What can hang from each mark:
Z_198: Z_658 Z_749 Z_803
Z_658: Z_58 Z_484 Z_749
Z_749: Z_58 Z_484 Z_658 Z_803
Z_58: Z_484 Z_658
Z_484: Z_58

Each row was made from one small tree. The marks that hang from a mark follow it in brackets, in the order of their numbers. Every link used is in the known rows. Write each row's tree.
In the rows, zero is written as 128.
Known rows:
Z_198(Z_749(Z_484)): [141 146 156 132 100 132 138 140 128 114 148 121 146 166 132 143 151  97
 157  97]
Z_58(Z_484): [160 127 161 107 158 127 133 102 158 104 196  79 109 164 133 149 192 106
 146 145]
Z_658(Z_484): [141 112 145 127 152 131 154 116 149 159 119 116 124 110 154 119 166 146
  83 166]
Z_484(Z_58): [141 124 134  98 131 118 105 148 165 114 110 104 115 135 115 167 162 149
 112 111]
Z_198(Z_658 Z_749): [139  90 120 162 103  57 142 130 115 124  84  91 114 157 141 150 117  64
 138  73]
Z_658(Z_484(Z_58) Z_749): [122 103 162 122 156 118  90 141 134 199  72 127 154  78 152 121 166 189
  73 117]
Z_658(Z_58 Z_484): [121  81 120 124 137 151 156 135 143 202  84 126 137  99 167  92 149 157
  93 173]
Z_658(Z_58 Z_749): [118  81 126 110 122 110 114 130 117 193  78 102 125  99 145 121 166 154
 114 121]
Z_749(Z_484 Z_803): [122 180 137 118 119 164 136 115 143  77 168 126 125 151 102 136 128 142
 137 135]
Z_749(Z_658 Z_803): [113 166  81 117 104 134 132 110 124  93 136 143  87 120  86 163 102 129
 114 154]
Z_58(Z_484 Z_658(Z_749)): [173 112 166 140 172  93 130  82 127 104 200  96 106 123 156 145 188 102
 137 117]
Z_484(Z_58(Z_658(Z_749(Z_803)))): [132 126 124 144 129  93  88 130 143 109 107 138 121  86 128 149 126 165
 113  88]
Z_198(Z_658 Z_803): [125  81 117 130 119  48 155 125 126 111  71  74 107 142 120 174  88  80
 131  66]
Z_749(Z_484 Z_658): [140 184 112 111 125 161 156 107  85  80 179 141 102 146  84 164 125 107
 114 155]
Z_198(Z_749(Z_58(Z_484 Z_658) Z_803)): [168 136 134 138 131 119 117 150 162  61 208 140 132 181 133 123 121  69
 207 126]
Z_58(Z_658(Z_484)): [168 105 131 156 157 114 178 105 140 124 144 135 110  97 168 124 150 122
  83 164]
Z_198(Z_749): [139 109 139 134  98  90 131 145 150 139 112 103 125 144 140 153 159 100
 145 100]

Which tree is each row?
[102 107 142 116 132 137  91 114 142 171 135 107 136 117 143 102 153 157
 156 127] => Z_658(Z_58(Z_484) Z_749(Z_803))
[126 139 107 118 143 148 126 139 119 148  97 159 124  96 119 145 122 152
  69 158] => Z_749(Z_658(Z_484(Z_58)))
[116 147 128 171  91 109 135 128 108  88 116 126 140 170 117 127  75  81
 160  70] => Z_198(Z_658 Z_749(Z_484 Z_803))
[146 160 157  87 154 156 112 146 101 112 165 126 144 161 100 120 157 130
 134 136] => Z_658(Z_749(Z_58 Z_484))
[151 133 155 148 155 101 113  83 139  94 195 115 113 117 145 134 151 124
 148 117] => Z_58(Z_484 Z_658(Z_749(Z_803)))
[114 203 100 120 110 175 142 104 100  68 172 161 107 141  73 152  93 126
 124 154] => Z_749(Z_484 Z_658 Z_803)
[ 93 174  76 117  94 190 140 125  93 109 139 168 120 130  88 124  78 137
 134 159] => Z_749(Z_484 Z_658(Z_58) Z_803)
[ 88 125  70 132 111 166 145 126 116 180  85 175 123  83 129  98  80 163
  92 192] => Z_749(Z_658(Z_58 Z_484) Z_803)
[174  96 150 125 129  78 136 169 157  78 179 117 141 177 143 152 112  41
 219  81] => Z_198(Z_749(Z_58(Z_484 Z_658)) Z_803)
[135 182 102  90 146 170 111 127 130  60 212 145 105 174  72 136 112 100
 165 187] => Z_749(Z_58(Z_484) Z_658 Z_803)
[ 91 138 133 120 110 162 108 128 111 161 112 136 151 113 124 100 122 172
 137 117] => Z_658(Z_58 Z_749(Z_484 Z_803))
[128  88 157 110 148 126 105 117 126 185 141  87 134 125 155 113 187 135
 144 127] => Z_658(Z_58(Z_484) Z_749)
[ 96 121 150 132 141 135  77 139 151 187  66 146 157  67 144 111 133 210
  84 115] => Z_658(Z_484(Z_58) Z_749(Z_803))
[ 99 156  93 127 127 159 109 136 134 139  94 177 126  88 107 134  89 173
  82 158] => Z_749(Z_658(Z_484(Z_58)) Z_803)
[109 130 140 114 156 146  99 146 137 169 104 150 151 106 130  83 128 177
 108 168] => Z_658(Z_484 Z_749(Z_58 Z_803))
[102  40 106 146 124  81 171 142 119 196  22 109 142 105 165 112  69 111
 106 105] => Z_198(Z_658(Z_58 Z_484) Z_803)
[153 157 147 105 116 152 126 178 125  98 162 135 154 195 108 125 138  89
 177 120] => Z_198(Z_749(Z_58 Z_484))
[108 100 121 189 107  87 142 127 127 161  58 135 144 120 162 102  79 103
 119 104] => Z_198(Z_658(Z_484) Z_749(Z_803))
[161 181 118 118 140 166 147 138 131  24 209 158 118 169  95 120 102 112
 153 157] => Z_749(Z_58(Z_658) Z_484 Z_803)
[131 114 135 168 150 105 137  97 128 151 116 152 127  61 167 102 128 165
  85 141] => Z_58(Z_658(Z_484 Z_749(Z_803)))
[ 95 117 103 166  73 123 136 143  99 130  81 136 152 161 133 101  59  89
 166  77] => Z_198(Z_658(Z_58) Z_749(Z_484 Z_803))
[114 121 146 110 124 153 124 127  93 172 116 115 147 120 132 111 158 150
 124 118] => Z_658(Z_58 Z_749(Z_484))
